Known rows, with every way that one mark hangs from another
J(X(G)): [  0   0  -1 -20  -6   0  -4   4  -4   5   7  -4  -8  -2  -5   2  17   2
  -4  -6   6  14  -6   0  -6   1   3]
N(D(A(X(G J)))): [  4  -6 -13  -1  -6  11  11  -3  -9  -1  12  -1  -2   8  -9  13   5   3
  -1 -11  -2  -8   3   7  -1  -9   3]
B(G H): [  5   8  -3  16  -3   8  -2   2   1   6  -1  -2  -9  -4  13  -6 -12   6
  -3  -2  -5  20  -6  -1  -3   8  -3]
X(A G J): [  0 -13 -31  -7 -10 -11   5   5  -9  13  -4   2   5   7  -6  12  24   1
  -7  -4   5  15   5   4  -4   9   1]
J(R X): [ -2  -3   7 -10 -10   3  -3   5  -4   4   3  -4 -14 -11  -7   6  18  15
   0  -7   5  19  -5  -1 -10   0   6]
D(A(X(G)) N): [  8   0  -2  -2 -14  12   4   1  -2  -1   6  -1  -2  11  -2  17   0  -4
  -7  -9  -7  -6   5   2  -4 -10   1]
N(D(A(X(J(R))))): [  3  -7  -9   4  -7  13  12  -3  -8  -2  10  -1  -4   5 -10  15   4   7
   1 -11  -2  -7   4   6  -2  -9   4]
G(B(H) X(J(R))): [  5   1 -24  30  -7   0   6  -1   0   3   3  -3  13   1  15  -7  41   9
  -4 -10  18   5  -7 -10  -8   9  -5]
H(B(G(X(A(D))))): [  2   1  -4  -6 -10  -2   2   0  -5   6  -4  -5  -8   4   9   7   1  -6
  -5  -5  -2  10  -3  -4  -5  10  -4]
G(B(H) X(A)): [  3   5 -17  27  -8  -7   6  -3  -1   7   3  -1  18   8  16  -4  39   2
  -8  -7  16  -1  -6 -13  -9   9  -5]
N(D(A(X(J)))): [  3  -5  -9   5  -5  13  12  -5  -7  -3  12  -1  -1   8 -10  14   2   3
   1 -10  -2 -10   3   6   0  -9   3]
G(X(J)): [  1  -3 -14   3  -3  -4   5  -4   0   0  -2   0   9   5   1  -4  24   2
  -2  -4  13   1   1  -5  -3   5  -3]
A(X): [-2 -1  6  4 -3 12  3 -1 -5 -3  7  0 -5 -2 -4  1 -3 -5 -7 -7 -4  1 -2  5
 -1 -7  1]
X(G J(R)): [  2 -12 -27 -11  -8  -3   2   7  -6   8  -3   0  -4  -7  -3   5  21   9
  -3  -5   5  17   2   5  -4   5   1]
J(R): [  0  -4  -1  -3  -5   0   0   4  -2   3  -4   0  -8 -10  -2   4   8  12
   1  -2   0   9   1   1  -6   0   2]
J(X(A G)): [ -1  -3  -5 -19 -10  -6  -1   4  -7  10   5  -3  -5   2  -7   8  23   2
  -6  -6   6  17  -4  -1  -8   4   4]
X(A(D)): [-1 -2 -9  6 -7 -3  5 -2 -6  5 -6  2  2  4 -9 11  2 -4 -4 -6  3  6  4  1
 -5 -2  1]
S(R): [ 0  1 -1 -7  0  1 -5  5  1  7  1 -2 -2 -7 -1 -2 -1 -6  2 -3 -5  5  5 -3
 -1 -2  1]
D(A(X(G(B) J))): [  5  -4 -14  11 -11  10   7   1  -4   0  13   0   0   8  -6  12  17   0
  -7 -11  -2  -3   2   5  -4  -3   2]
D(A): [ 4  1 -1  7 -6  4  4  0  2  1  6  2  0  9 -5 10  5  4  1 -3 -5 -7  4  2
 -4  0  2]
J(R(S) X(G(B))): [  1  -3 -11 -12 -12  -2  -3   8  -8   6  13 -10 -15 -12  -5   8  41  21
  -2  -5   7  19  -7   0 -12   2   3]
N(D(A)): [  4  -3  -7   0  -3   6   9  -4  -5  -2   9  -1   0   8  -7  12   1   5
   4  -6  -2 -13   3   3  -1  -7   3]
A(D(N) X(J(R))): [  2  -5  -9  11 -11  21   6  -3 -10  -6  -2  -1  -6  -5 -12  11 -10  -6
  -8 -17   1  11   3   6  -3 -16   2]
H(B(G(X))): [ 2  2  0 -9 -8 -1  0  1 -3  4 -2 -5 -8  3 12  3  2 -4 -4 -3 -3  8 -5 -5
 -3 11 -5]
G(B X(A)): [  3   0 -20  15  -8 -13   7  -4  -3   3   4  -3  17   8  11   1  44  -2
  -9  -7  19  -7  -2 -13  -7   4  -4]
A(X(G)): [  0  -2  -3  -8  -5   9   2   2  -7   1   8   0  -7  -3  -2   1   4  -6
 -10  -8  -3   5  -2   6  -2  -5   0]
D(A(X(G(B))) N): [  9   1  -6   4 -14  11   4   1  -3  -2   8  -2   2  12   1  17   5  -5
  -8 -10  -4  -8   3   0  -4 -10   0]
A(D X): [  0   1   0   8  -5  18   5  -5  -8  -6   4   0  -8  -5 -12   3 -12 -10
  -9 -15  -1   4   0   7  -2 -14   0]

Rows
[  7   1   4   6 -13  14   4  -1  -1  -4   6  -1   0  12  -3  17  -5  -4
  -5  -8  -8  -8   5   1  -3 -11   2]	D(A(X) N)
[  5   2 -20   3  -4  -2  -1   5  -3   7   5  -2   4  -1  13  -3  19  -1
  -6  -5   4   5  -6  -2  -4   5  -3]	X(G(B(H)))
[  4  -4  -9  -4  -6  11  11  -3  -8  -1  12  -1  -4   7  -8  12   3   2
  -1 -10  -3 -11   2   6  -2 -10   2]	N(D(A(X(G))))
[  6   6 -13  18  -5   5   1   0   2   6  -2  -2  -3  -1  14  -9   5   8
  -4  -5   4  21  -5  -5  -5  12  -5]	B(G(X(J)) H)
[ 2 -1 -5 -6 -8 -1  1  2 -3  4 -3 -5 -7  3 11  4  4 -4 -4 -4 -1 10 -4 -4
 -2 12 -5]	H(B(G(X(J))))
[  1 -12 -23  10 -15  -1   7   1  -9   6 -13   1   3   1 -12  19   9   5
  -3  -9   6  17   7   2  -6  -2   3]	X(A(D(N)) J(R))
[  4  -5 -20   1 -10  -7   3   0  -5   6  -5  -3  -4  -1   4   4  18   7
  -7  -5   8  16   3  -5  -6   6  -1]	B(G(X(A J(R))))
[  0 -16 -33  -7 -14 -12   6   8 -11  14  -3  -1  -3   0 -10  15  34  15
  -4  -2   4  20   5   7  -9   9   2]	X(A G J(R(S)))
[  2  -4 -20   6  -9  -6   8  -5  -4   3  -7   1  11   9  -4   6  22  -2
  -6  -8  14   4   4  -6  -6   2  -2]	G(X(A(D(N)) J))
[ -2  -6  -8 -19 -15  -6   0   8 -10  12   7  -6 -16  -8 -13  14  38  22
  -2  -3   3  25  -3   3 -15   5   5]	J(R(S) X(A G))
[  3 -11 -35  -5 -13  -6   6   3 -11  10  -9   1   5   7  -9  16  13  -5
  -9  -9   7  16   6   4  -5   1   1]	X(A(D(N)) G J)
[  6  10  -7  15  -4   4   0  -1   2   7  -1  -2  -5  -2  16 -11   2   7
  -5  -4   2  18  -6  -6  -6  10  -5]	B(G(X) H)
[  2  -3  -9  12  -8  20   6  -5  -9  -8   0  -2  -3   0 -11  10 -14 -11
  -9 -16   2   6   2   6   0 -15   1]	A(D(N) X(J))
[ -1  -4  -9  14  -6  19   7  -5  -9  -6   3   0  -5  -4 -14   5  -8  -9
  -9 -16   2   8   1   8  -1 -12   1]	A(D X(J))
[  1   1  -8   5  -6  10   2   2  -6   2  11  -2  -3  -3   5  -2  11  -5
 -11 -11  -1   5  -6   3  -3  -3  -2]	A(X(G(B(H))))
[  3  -3  -3  14  -9  13   8  -1  -2  -2  10   1  -2   8 -10  12   6   2
  -4  -9  -5  -3   4   6  -3  -3   3]	D(A(X(J)))
[ -2 -12 -25  13 -13  -3   9   0 -10   6  -6  -1  -1  -1 -17  18  18  13
  -1  -6   5  17   6   6  -8   2   3]	X(A(D) J(R(S)))
[  5  -3 -13   2  -6  10  11  -3  -9  -2  15  -3  -1   7  -4  13   9   1
  -2 -12  -1 -13   1   4  -2 -10   2]	N(D(A(X(G(B)))))
[  2   3  -6  -6  -7   2  -4   5  -4   6  11  -6  -3  -2   3  -1  24   3
  -5  -8   8  14 -10  -3  -7   3   2]	J(X(G(B(H))))
[  5   4 -16  20  -8   1   3   0   0  10  -4  -1  -1   2  12  -5   9   8
  -6  -5   4  23  -4  -5  -7  13  -4]	B(G(X(A J)) H)
[  2 -12 -29  -9  -7  -4   2   7  -7   7   1  -3  -7  -6  -6   7  26  15
  -1  -2   3  16   2   7  -5   6   0]	X(G J(R(S)))
[  4   3 -23  32  -4   0   6  -3   1   2   5  -3  17   6  16  -9  37   3
  -5  -9  18   0  -7 -11  -5   9  -6]	G(B(H) X(J))
[  3   0 -27  33  -9  -6   8  -3  -2   7   3  -2  20  10  14  -2  43   3
  -7  -9  19   4  -5 -11  -8  11  -5]	G(B(H) X(A J))
[  0  -4  -3 -22 -11   0  -4   8  -6   8   4  -4 -16 -12  -6   5  25  14
  -3  -8   5  23  -5   0 -11   1   5]	J(R X(G))
